Each row was made from one path, in order. Every step used is in the known rows, and no mark comes twice. Write each row's path.
In the rows, zero is written as 128.
Known rows
V -> P -> K -> Q: [153,128,128,145,134,193,117,154,110,111,110,123,142,136,139,149,151,123,144,128,120,110,185,134,111,195,148,100,161,97,116,125,118,123,137,107,109,123,92,119,144,162,65,150,134,98,138]
V -> P -> K -> Q -> A: [125,104,155,153,130,181,112,127,101,109,106,116,150,127,132,151,127,132,152,141,112,111,160,141,121,182,144,99,154,108,121,128,107,106,130,111,95,131,93,132,150,155,50,125,118,107,130]
K -> A -> H -> F -> L: [91,120,152,113,130,121,99,127,134,116,142,137,121,125,165,117,169,145,119,137,141,157,146,147,127,132,140,104,127,154,141,128,150,128,120,150,140,138,99,129,134,119,105,140,128,137,126]
R -> L -> F -> H: [111,135,124,118,141,122,146,145,114,119,137,163,155,168,167,122,134,127,110,161,157,162,121,122,160,132,148,153,110,127,152,129,126,133,146,89,120,106,98,147,125,104,157,144,120,137,125]
F -> H: [114,150,115,111,146,133,147,153,114,116,134,130,153,130,158,142,130,125,159,173,153,143,121,140,137,155,150,131,133,109,143,139,120,140,140,92,118,112,109,138,116,112,114,130,129,150,123]
R -> L -> C -> Q -> A -> K -> P: [111,128,159,157,112,172,134,109,126,102,122,102,154,135,170,97,148,138,110,116,138,135,144,126,118,137,110,118,145,143,105,142,129,111,155,110,97,159,72,148,145,160,102,132,86,85,116]
F -> H -> A -> Q: [115,137,121,151,114,103,161,118,111,120,148,127,159,115,143,104,126,132,146,147,123,139,141,155,144,138,134,115,146,114,149,124,96,154,136,123,114,150,128,134,115,135,77,104,116,112,111]
V -> P -> K -> A -> H -> U: [106,119,162,157,123,175,105,137,134,130,170,112,127,122,171,127,153,129,141,132,129,134,178,138,93,143,145,106,166,140,96,131,113,127,126,131,119,146,91,124,153,140,41,154,121,111,165]
R -> C: [125,148,115,97,167,150,152,164,126,128,135,138,157,117,156,126,171,107,177,159,140,147,161,148,140,167,118,120,132,120,129,131,108,154,141,108,135,110,94,145,123,104,120,122,161,136,144]
L -> R -> C -> Q -> A: [122,124,155,141,140,145,164,136,113,119,107,118,180,109,119,111,134,140,144,157,111,153,127,155,152,135,88,110,121,138,103,111,92,129,123,115,99,115,83,158,148,133,112,111,122,125,120]
H -> F -> L: [111,112,130,94,149,142,110,152,130,113,133,150,122,110,154,120,163,134,137,157,141,140,108,135,132,146,122,105,129,126,148,138,153,111,122,147,128,109,125,143,137,107,136,134,133,163,126]
U -> M: [140,122,108,91,149,143,129,159,140,126,136,107,158,115,179,121,164,157,174,142,146,109,140,122,150,174,114,119,152,115,153,142,106,118,128,124,140,95,104,160,140,127,88,157,157,126,150]
U -> M -> F -> L -> C: [160,123,119,91,154,117,118,143,107,119,105,133,157,130,182,144,173,126,124,129,143,109,113,109,161,157,95,108,132,115,158,131,129,83,159,133,135,94,104,141,133,144,101,132,124,138,135]
M -> U -> H: [108,134,108,94,177,161,135,166,106,150,110,106,160,100,162,148,142,126,149,172,164,129,129,138,138,182,113,123,147,128,120,174,145,125,118,124,112,82,101,135,108,127,106,131,154,131,146]
L -> C -> Q: [163,136,142,114,136,154,149,132,120,120,117,126,138,138,139,104,148,133,146,141,133,123,141,140,137,153,113,98,148,121,109,122,134,137,128,115,104,123,100,122,129,173,105,136,110,121,121]
A -> H -> U -> M -> F: [137,107,98,110,136,136,98,145,139,116,137,118,167,118,180,127,177,152,130,118,154,99,122,121,121,161,102,102,149,137,142,145,91,105,127,155,147,106,106,169,128,139,100,163,141,90,198]
U -> M -> F -> H -> A -> K -> P -> V: [138,110,106,160,125,133,133,152,122,94,132,129,183,130,189,125,147,144,120,93,120,118,143,114,111,147,126,126,149,92,156,111,78,82,169,105,138,144,75,146,132,137,57,169,110,76,138]
H -> F -> L -> R -> C -> Q: [137,134,137,126,142,142,157,160,122,113,109,147,163,111,123,100,164,138,104,144,119,161,124,152,131,124,79,93,105,144,107,99,123,127,122,137,122,108,92,153,148,121,166,126,133,138,128]
R -> L -> C -> Q -> A -> H -> U -> M: [114,111,166,139,116,133,133,93,129,126,145,90,149,124,199,92,131,175,82,126,120,109,132,141,126,117,86,90,139,166,115,131,114,108,126,141,117,119,102,169,145,132,78,150,115,94,170]
C -> R -> L -> F -> H -> A -> K -> Q: [117,116,134,168,93,127,138,140,134,91,137,151,161,143,165,106,168,163,78,131,129,118,162,141,141,124,116,120,111,129,136,126,136,141,147,95,124,155,64,146,116,139,114,149,104,100,108]
L -> F -> H -> U: [119,117,116,134,152,146,132,139,121,125,165,149,145,131,161,123,134,134,123,168,147,133,103,135,132,121,134,134,135,125,138,129,117,127,115,84,118,103,113,144,131,108,122,142,109,153,159]
F -> L: [113,141,131,100,162,142,119,155,127,133,135,125,127,105,164,131,152,118,154,177,131,147,129,129,137,167,119,117,142,114,140,148,144,118,134,130,127,103,110,136,131,110,118,134,137,168,114]
P -> K -> A -> H -> U -> M -> F: [137,96,131,134,119,134,85,140,128,113,133,117,164,127,183,128,196,162,116,117,160,110,145,115,114,154,120,96,146,127,124,133,93,110,137,144,142,127,95,160,135,139,51,159,136,88,195]
R -> C -> L: [127,160,129,114,170,127,139,166,130,113,129,133,156,125,143,111,171,116,144,168,143,139,154,119,147,167,119,127,133,127,114,130,133,150,148,139,118,122,74,147,139,104,134,145,159,155,139]
C -> L: [124,144,131,116,160,136,120,157,141,109,132,125,138,128,139,112,161,138,152,169,149,129,138,105,149,168,134,132,153,119,117,137,148,131,134,144,103,124,86,143,140,127,122,167,138,156,129]
K -> Q: [135,128,105,114,155,169,126,132,129,129,118,120,141,124,139,131,165,152,152,140,135,116,172,142,138,196,138,108,150,109,131,134,126,148,120,99,116,115,93,133,119,149,86,157,142,105,141]
U -> H -> F -> L: [112,121,134,101,153,140,123,144,111,123,112,134,133,108,168,138,151,135,125,158,151,139,105,152,135,140,112,118,122,137,141,148,162,100,121,144,131,97,127,148,124,110,137,117,131,154,116]
U -> H -> A -> K -> P: [111,133,128,160,124,180,137,139,131,114,124,104,166,107,184,118,160,139,154,119,151,126,149,149,120,147,110,137,155,116,136,150,125,115,143,104,127,154,94,142,129,154,69,126,102,90,111]
A -> H -> U -> M -> F -> L -> R -> C: [121,139,109,129,155,125,140,159,130,126,124,124,194,98,184,141,181,130,92,130,120,142,138,134,136,121,64,106,114,151,131,119,85,98,143,136,152,91,87,169,141,97,121,131,151,119,171]
C -> R -> L -> F: [123,110,132,112,130,137,133,169,159,116,147,154,130,162,163,108,178,132,127,155,159,154,147,107,164,125,116,145,126,132,131,141,146,110,119,127,126,105,78,165,148,121,161,169,132,135,117]
V -> P -> K -> Q -> A -> H: [109,126,159,158,108,168,110,119,110,107,111,103,146,138,154,151,120,125,136,123,106,119,188,157,103,161,155,93,159,134,122,133,104,110,131,124,107,148,82,120,138,165,56,127,118,81,129]
C -> Q: [145,132,135,114,139,156,135,149,131,124,129,121,137,125,128,95,147,141,157,155,138,133,131,142,124,174,117,105,147,118,109,136,124,143,115,134,111,121,101,139,129,157,126,149,125,121,134]
Q -> A: [103,110,145,112,146,151,126,130,123,123,127,117,149,112,145,129,136,138,189,171,135,134,123,138,152,160,128,120,148,117,139,144,114,121,123,119,105,116,106,150,136,124,80,119,125,143,122]

Which path is each row?
[106,125,135,106,131,140,134,173,165,115,141,126,127,132,162,115,181,134,143,171,162,152,153,112,144,144,112,130,128,123,109,158,148,120,128,141,121,112,89,176,140,106,138,169,145,141,116]  C -> R -> L
[120,141,128,145,164,122,141,145,113,114,163,153,158,136,159,110,142,124,93,173,144,138,112,128,132,118,124,138,120,141,119,117,120,140,128,102,118,109,88,149,140,90,148,143,122,165,166]  R -> C -> L -> F -> H -> U
[107,115,132,151,140,180,130,139,135,112,141,111,145,115,177,129,135,127,161,124,106,140,175,122,109,152,142,123,179,112,118,135,100,91,146,102,108,142,64,132,134,132,58,151,111,96,114]  Q -> A -> K -> P -> V
[137,102,128,134,126,117,115,126,114,112,129,110,185,116,162,106,158,148,106,119,134,106,112,147,111,150,78,86,123,154,122,129,71,114,125,164,141,118,94,182,138,135,114,135,132,83,208]  R -> C -> Q -> A -> H -> U -> M -> F
[143,130,141,129,129,189,120,182,118,109,129,133,140,132,152,146,144,99,175,148,131,127,158,121,112,173,145,114,166,93,120,133,116,107,144,129,112,119,106,125,152,146,83,136,134,129,126]  V -> P -> K
[111,109,151,147,112,105,151,154,136,105,144,163,150,153,160,103,147,143,112,160,148,151,114,129,163,94,114,144,102,114,155,117,133,120,130,109,123,131,102,157,141,112,122,149,108,144,99]  C -> R -> L -> F -> H -> A
[119,123,177,125,115,134,110,121,114,106,115,144,120,146,182,134,176,132,102,128,134,147,164,136,132,102,143,89,136,136,131,114,162,113,146,122,121,146,101,102,126,137,61,114,112,134,106]  P -> K -> A -> H -> F -> L -> C
[146,137,151,114,134,149,154,131,122,125,116,130,134,148,150,93,150,133,115,139,137,138,144,129,144,149,108,107,130,128,103,123,144,138,144,123,101,120,97,138,129,150,128,147,116,113,122]  R -> L -> C -> Q
[119,108,161,128,132,145,129,122,117,118,123,110,144,118,124,101,122,148,164,165,126,133,112,149,134,161,114,105,144,128,114,137,115,126,111,135,98,128,100,151,141,147,103,128,108,128,126]  C -> Q -> A
[123,136,145,154,148,94,157,146,106,105,133,169,174,149,146,97,139,127,113,159,131,143,119,137,164,111,119,141,106,114,161,92,118,143,146,103,121,136,93,135,141,108,121,127,117,155,121]  R -> C -> L -> F -> H -> A
[155,128,140,130,127,116,118,119,114,120,125,110,149,124,178,106,153,143,71,117,123,106,111,136,110,134,80,77,136,150,120,127,123,96,130,157,131,115,104,141,133,162,113,145,106,109,168]  A -> H -> U -> M -> F -> L -> C -> Q
[121,111,119,125,143,126,134,137,127,127,163,133,161,134,199,107,141,163,93,148,149,121,104,116,144,126,111,138,122,136,152,128,108,114,129,105,136,85,110,180,144,91,124,167,134,131,176]  R -> L -> F -> H -> U -> M
[103,118,113,109,164,156,136,170,118,133,95,132,167,91,149,150,154,147,103,157,143,149,104,130,156,126,84,113,120,142,128,140,154,85,114,132,109,74,103,143,136,115,135,129,136,152,118]  M -> U -> H -> F -> L -> R
[115,141,123,118,156,153,141,164,137,132,116,127,159,97,150,145,159,133,145,166,122,162,133,120,166,135,99,128,136,118,132,125,131,98,133,111,113,90,99,143,145,117,114,139,128,164,95]  F -> L -> R
[103,144,159,148,118,136,157,122,122,116,111,107,177,126,142,116,128,134,127,139,107,157,160,170,132,118,104,100,128,163,106,118,88,132,121,126,112,133,74,146,134,140,114,110,119,98,120]  L -> R -> C -> Q -> A -> H
[128,128,144,144,115,135,128,127,118,127,143,114,142,127,147,112,173,135,149,141,140,151,196,128,138,165,160,107,172,120,102,134,107,156,137,128,111,153,94,128,127,151,45,119,131,99,123]  P -> K -> A -> Q
[129,135,117,117,142,125,143,150,112,115,138,158,156,158,155,134,131,123,139,161,151,146,117,134,155,135,153,144,127,117,160,126,117,131,130,82,123,106,100,132,123,122,138,134,112,146,122]  L -> F -> H
[100,129,159,153,110,159,111,107,115,105,107,103,147,135,162,145,139,143,125,146,117,128,189,160,113,151,151,88,154,129,124,139,113,128,126,111,107,147,90,125,112,144,51,118,124,88,122]  P -> K -> Q -> A -> H
[131,136,104,126,128,178,119,139,129,112,132,125,152,111,157,127,177,152,143,131,128,104,185,148,121,192,136,103,159,122,123,145,124,157,143,99,124,139,70,127,100,156,92,142,133,96,134]  A -> K -> Q
[122,125,144,153,134,101,140,141,115,101,134,162,160,151,142,99,130,145,119,159,139,133,106,124,166,114,133,146,120,110,165,98,130,129,134,109,110,139,100,132,142,126,108,144,101,155,110]  C -> L -> F -> H -> A
[119,127,151,108,110,120,127,152,150,94,132,129,112,139,173,138,175,124,111,139,139,134,146,138,132,89,110,90,134,151,122,139,170,90,115,150,129,129,94,132,136,139,122,131,117,152,98]  A -> H -> F -> L -> C -> R
[136,140,139,132,144,138,169,154,103,123,93,134,172,111,136,117,150,137,90,144,128,159,120,165,135,117,73,107,97,153,101,111,132,119,121,138,123,96,100,157,138,122,167,110,131,129,119]  U -> H -> F -> L -> R -> C -> Q
[142,118,100,144,107,78,146,126,103,110,130,128,188,121,151,108,143,147,127,118,136,114,118,137,152,152,116,109,138,111,167,121,74,130,147,146,133,138,125,157,121,146,81,117,121,87,143]  U -> M -> F -> H -> A -> Q
[114,137,154,138,117,150,138,138,107,103,140,120,171,99,150,97,148,130,150,155,115,127,141,164,116,157,102,98,138,145,107,142,102,156,149,131,116,150,68,148,117,135,122,94,119,116,129]  R -> C -> Q -> A -> K
[137,110,109,124,147,130,131,141,125,124,166,124,163,126,188,118,139,162,121,150,145,110,102,127,140,128,117,129,138,128,156,130,101,111,117,98,138,88,111,166,146,110,103,157,128,139,176]  L -> F -> H -> U -> M
[133,113,145,102,128,127,128,162,146,97,128,139,114,128,158,133,183,129,129,153,146,129,127,125,145,102,101,98,132,128,121,134,174,86,116,139,121,115,101,141,149,132,122,135,118,172,97]  H -> F -> L -> C -> R
[134,114,160,140,131,169,111,162,118,123,136,128,138,135,147,135,161,123,176,137,141,142,177,118,128,176,155,128,155,105,110,123,117,128,145,119,117,136,82,122,164,152,41,151,130,122,128]  V -> P -> K -> A
[104,137,123,163,116,158,136,144,133,97,142,120,166,117,173,111,151,138,146,128,144,134,136,141,112,138,130,132,144,107,150,135,112,129,153,88,126,164,94,136,133,143,77,134,97,108,113]  F -> H -> A -> K -> P
[127,160,126,133,159,100,151,159,104,104,133,161,169,166,149,120,137,113,108,168,149,148,124,124,155,129,141,146,111,131,140,114,122,143,144,100,121,115,72,138,135,104,164,134,127,160,134]  R -> C -> L -> F -> H
[124,117,159,130,134,159,113,149,126,123,128,127,139,130,154,128,182,144,169,159,155,151,175,120,138,162,157,120,149,99,113,126,130,144,141,102,116,136,89,128,133,133,38,143,135,129,120]  P -> K -> A
[122,113,137,97,145,129,132,171,124,117,110,121,129,114,168,149,168,124,101,159,156,122,114,130,140,111,87,98,127,146,114,159,189,80,108,147,116,93,94,137,133,130,124,127,127,167,114]  M -> U -> H -> F -> L -> C -> R
[127,149,108,114,165,162,171,173,133,127,118,140,181,111,147,137,176,122,164,152,129,160,165,140,164,142,98,127,127,122,122,114,95,135,141,93,122,96,83,148,136,108,115,125,155,131,125]  L -> R -> C
